Each row was made from one path, in order. Every step used is in the known rows, and no mark comes twice. Write each row's path.
Known rows
sapu gomava mubuvon: [-0.05 -0.16 -0.33 -0.19 -0.09  0.21 -0.34 -0.28 -0.19 -0.09  0.07  0.13
  0.10  0.21  0.07  0.10  0.03 -0.04 -0.12 -0.05  0.31  0.02 -0.16  0.18]
viga mubuvon: [-0.09 -0.05 -0.14  0.02  0.04  0.35 -0.24  0.15  0.05 -0.19 -0.04  0.02
  0.15  0.00 -0.01  0.05 -0.13 -0.12 -0.11 -0.22  0.09 -0.06  0.12  0.21]
tokil gomava sapu viga mubuvon biri: [-0.03  0.19 -0.03 -0.02 -0.01  0.35 -0.25  0.05 -0.23 -0.43 -0.12  0.07
  0.14  0.06  0.00 -0.04 -0.03 -0.38  0.02  0.00  0.14 -0.05 -0.05  0.06]
mubuvon gomava: [ 0.13  0.04 -0.18 -0.08  0.08  0.19 -0.15  0.04 -0.08 -0.05  0.14 -0.03
  0.02  0.15 -0.13  0.13  0.12 -0.02  0.04 -0.12  0.36  0.07  0.12  0.10]
viga mubuvon gomava: [ 0.13 -0.02 -0.26 -0.05  0.09  0.40 -0.26  0.16 -0.03 -0.16  0.05 -0.01
  0.19  0.10 -0.07  0.07  0.03 -0.12 -0.08 -0.40  0.30  0.01  0.24  0.19]
tokil gomava mubuvon biri: [-0.10  0.13 -0.17 -0.14 -0.12  0.38 -0.32 -0.38 -0.33 -0.22  0.07  0.08
  0.19  0.20 -0.25  0.20  0.09 -0.18  0.05 -0.02  0.40 -0.13 -0.14  0.16]
tokil gomava sapu: [ 0.07  0.11  0.05 -0.10  0.04  0.15 -0.21 -0.06 -0.10 -0.11  0.05  0.05
 -0.10  0.01  0.01  0.07 -0.06 -0.05  0.09  0.06  0.32  0.02 -0.10  0.07]
gomava sapu viga mubuvon: [ 0.04  0.12 -0.05  0.01  0.11  0.21 -0.20  0.30  0.05 -0.47 -0.12  0.01
  0.10  0.05  0.22 -0.10 -0.11 -0.24 -0.12 -0.02 -0.11  0.06  0.02  0.10]
mubuvon sapu gomava: [-0.25 -0.11 -0.09 -0.16 -0.10  0.15 -0.31  0.03 -0.13  0.15  0.12  0.11
 -0.18  0.14 -0.01  0.17 -0.23  0.04  0.00 -0.18  0.50  0.05 -0.19  0.28]
gomava mubuvon biri: [ 0.00  0.08 -0.09 -0.14 -0.06  0.23 -0.33 -0.31 -0.30 -0.34  0.01  0.01
  0.35  0.23 -0.25  0.13  0.16 -0.14 -0.05  0.09  0.20 -0.11 -0.13  0.21]
tokil gomava mubuvon sapu biri viga: [-0.19  0.08 -0.27 -0.16 -0.19  0.60 -0.67 -0.16 -0.29 -0.02  0.09  0.01
  0.08  0.42 -0.06  0.32 -0.29 -0.16  0.12 -0.33  0.55  0.03 -0.27  0.22]
tokil gomava sapu biri viga: [ 0.15 -0.01 -0.04 -0.11 -0.05  0.37 -0.50 -0.18 -0.30 -0.12 -0.09 -0.03
  0.09  0.24  0.04  0.06 -0.04 -0.23  0.16  0.04  0.37  0.08 -0.17  0.04]
sapu mubuvon gomava: [ 0.09 -0.05 -0.13  0.04  0.11  0.14  0.05  0.09  0.02 -0.22  0.25 -0.03
 -0.13  0.14  0.03 -0.02  0.18  0.11  0.11 -0.18  0.21  0.03  0.03  0.16]
gomava sapu viga: [ 0.00  0.20  0.03  0.00  0.09  0.00 -0.10  0.20  0.03 -0.36 -0.01 -0.01
 -0.06  0.09  0.16 -0.05 -0.01 -0.13  0.02  0.24 -0.08  0.13 -0.12  0.02]
tokil gomava mubuvon biri sapu viga: [-0.24  0.07 -0.27  0.04 -0.13  0.16 -0.31 -0.16 -0.12 -0.54  0.14  0.11
 -0.03  0.14 -0.14  0.17  0.23 -0.41  0.08 -0.01  0.09  0.03 -0.04  0.07]
mubuvon gomava sapu: [ 0.37  0.14  0.00 -0.18  0.14  0.09 -0.24  0.02 -0.15 -0.15  0.04 -0.05
  0.12  0.18 -0.08  0.00  0.15 -0.03  0.02  0.02  0.32  0.11  0.04  0.13]
biri viga mubuvon: [-0.01 -0.14 -0.02  0.05  0.01  0.55 -0.34  0.26  0.01 -0.10 -0.12  0.04
  0.33  0.05  0.03  0.04 -0.13 -0.14 -0.03 -0.33  0.22  0.00  0.08  0.18]
sapu biri viga: [-0.05 -0.11 -0.13 -0.02 -0.05  0.34 -0.42 -0.11 -0.17 -0.12 -0.07 -0.06
  0.16  0.26 -0.02  0.09  0.01 -0.18  0.10  0.01  0.20  0.03 -0.10  0.11]
tokil gomava: [-0.18  0.03 -0.11 -0.02 -0.04  0.27 -0.10 -0.04 -0.02  0.01  0.14  0.07
 -0.21 -0.02 -0.04  0.17 -0.08 -0.03  0.12 -0.08  0.33 -0.03 -0.04  0.08]
sapu viga mubuvon: [-0.22  0.06 -0.21  0.08  0.04  0.33 -0.10  0.32  0.13 -0.34 -0.02  0.02
  0.01  0.03  0.17  0.01 -0.12 -0.23 -0.09 -0.15 -0.10  0.02  0.08  0.09]

Which path is each row?
[ 0.16 -0.07 -0.14 -0.08  0.00  0.58 -0.64 -0.06 -0.26 -0.21 -0.18 -0.01
  0.26  0.20  0.08  0.02 -0.15 -0.33  0.04 -0.20  0.35  0.01 -0.04  0.11]  tokil gomava sapu biri viga mubuvon
[-0.24 -0.16 -0.19 -0.13 -0.06  0.35 -0.45  0.14 -0.11  0.07  0.01  0.12
 -0.01  0.11  0.04  0.11 -0.34 -0.03 -0.12 -0.44  0.45 -0.02 -0.04  0.35]  viga mubuvon sapu gomava
[-0.05 -0.36 -0.34 -0.12 -0.08  0.04 -0.46 -0.23 -0.08 -0.27  0.11  0.14
  0.03  0.10  0.00  0.11  0.15 -0.13 -0.12 -0.12  0.20  0.09 -0.03  0.19]  biri sapu gomava mubuvon
[-0.16  0.04 -0.17  0.03 -0.07  0.02 -0.33 -0.08 -0.10 -0.65  0.06  0.02
  0.14  0.17 -0.15  0.10  0.28 -0.39 -0.02  0.09 -0.11  0.05 -0.04  0.13]  gomava mubuvon biri sapu viga
[-0.13 -0.41 -0.21 -0.03 -0.05 -0.06 -0.34 -0.07 -0.01 -0.15  0.09  0.13
 -0.15 -0.04 -0.01  0.05  0.15 -0.12  0.00 -0.06  0.22  0.12  0.03  0.18]  biri sapu gomava
[-0.15 -0.03  0.10 -0.02 -0.04  0.57 -0.47  0.45 -0.02  0.00 -0.07  0.04
  0.24  0.14 -0.03  0.14 -0.37 -0.06 -0.01 -0.48  0.38  0.01 -0.02  0.31]  biri viga mubuvon sapu
[-0.22 -0.03 -0.05  0.13 -0.02 -0.07 -0.19  0.06 -0.02 -0.55  0.04  0.00
 -0.03  0.06 -0.16  0.07  0.29 -0.35  0.09  0.15 -0.08  0.07  0.04  0.11]  mubuvon biri sapu viga
[ 0.14 -0.01  0.26  0.00  0.09 -0.04 -0.12 -0.09 -0.22 -0.48  0.00 -0.03
  0.11  0.11 -0.06 -0.14  0.19  0.00  0.08  0.27  0.07 -0.11 -0.23  0.23]  gomava sapu mubuvon biri
[ 0.14 -0.07  0.29  0.04 -0.01  0.32 -0.18 -0.04 -0.29 -0.27  0.00  0.04
  0.14  0.12 -0.03 -0.06  0.15 -0.06  0.26  0.05  0.36 -0.05 -0.27  0.16]  tokil gomava sapu mubuvon biri viga
[ 0.24  0.25 -0.09 -0.07  0.14  0.06 -0.10  0.19 -0.06 -0.33  0.06 -0.03
 -0.02  0.20  0.10 -0.04  0.14 -0.15  0.05  0.10  0.13  0.20  0.01  0.00]  mubuvon gomava sapu viga
[-0.03 -0.09 -0.09 -0.07 -0.07  0.03 -0.47 -0.25 -0.18 -0.50  0.04  0.02
  0.27  0.15 -0.32  0.14  0.29 -0.25 -0.05  0.03  0.09 -0.04 -0.01  0.24]  gomava mubuvon biri sapu
[ 0.35  0.03 -0.33 -0.17  0.12  0.31 -0.56 -0.13 -0.23 -0.38 -0.12 -0.12
  0.29  0.30 -0.01 -0.04  0.06 -0.28 -0.11 -0.16  0.23  0.03  0.13  0.18]  viga mubuvon gomava sapu biri
[-0.24  0.06 -0.04 -0.06  0.00  0.36 -0.37  0.30  0.02 -0.10  0.02  0.02
  0.06  0.09 -0.04  0.13 -0.37 -0.05 -0.08 -0.40  0.25 -0.05  0.02  0.33]  viga mubuvon sapu
[ 0.13  0.04 -0.09 -0.14  0.05  0.02 -0.42 -0.23 -0.21 -0.34 -0.09 -0.11
  0.08  0.22  0.01 -0.01  0.03 -0.16 -0.03  0.23  0.07  0.04 -0.13  0.15]  gomava sapu biri
[-0.19  0.08 -0.12  0.08  0.00  0.33 -0.18  0.16 -0.10 -0.44 -0.09  0.02
  0.21  0.10 -0.05  0.00  0.05 -0.33 -0.05 -0.05 -0.04 -0.08  0.05  0.16]  sapu viga mubuvon biri
[ 0.01 -0.06  0.18 -0.02 -0.06  0.34 -0.29 -0.02 -0.28 -0.09 -0.09  0.02
  0.35  0.17 -0.24  0.11  0.16 -0.14  0.15  0.04  0.33 -0.06 -0.11  0.19]  mubuvon biri viga
[-0.17  0.00 -0.03 -0.07 -0.11  0.36 -0.55  0.05 -0.18 -0.04 -0.03 -0.07
  0.06  0.35 -0.07  0.21 -0.24 -0.12  0.13 -0.16  0.37  0.05 -0.19  0.25]  mubuvon sapu biri viga
[ 0.43  0.00 -0.12 -0.16  0.05  0.30 -0.55 -0.13 -0.35 -0.20 -0.10 -0.10
  0.30  0.40 -0.05  0.01  0.19 -0.22  0.09  0.00  0.41  0.16 -0.03  0.10]  mubuvon gomava sapu biri viga
[ 0.08  0.16  0.05 -0.02  0.05  0.22 -0.30  0.14 -0.18 -0.56 -0.20 -0.01
  0.31  0.14  0.01 -0.11  0.04 -0.35 -0.08  0.10 -0.04 -0.02 -0.02  0.15]  gomava sapu viga mubuvon biri
[-0.24 -0.06 -0.14  0.16  0.02 -0.08 -0.10  0.25  0.22 -0.43  0.12  0.01
 -0.22 -0.03  0.06  0.06  0.12 -0.25  0.06  0.06 -0.18  0.17  0.07  0.05]  biri sapu viga
[-0.06 -0.04 -0.04 -0.04 -0.01  0.34 -0.34 -0.04 -0.20 -0.30 -0.12  0.01
  0.37  0.06 -0.21  0.04  0.05 -0.22 -0.07 -0.11  0.18 -0.17  0.07  0.28]  viga mubuvon biri
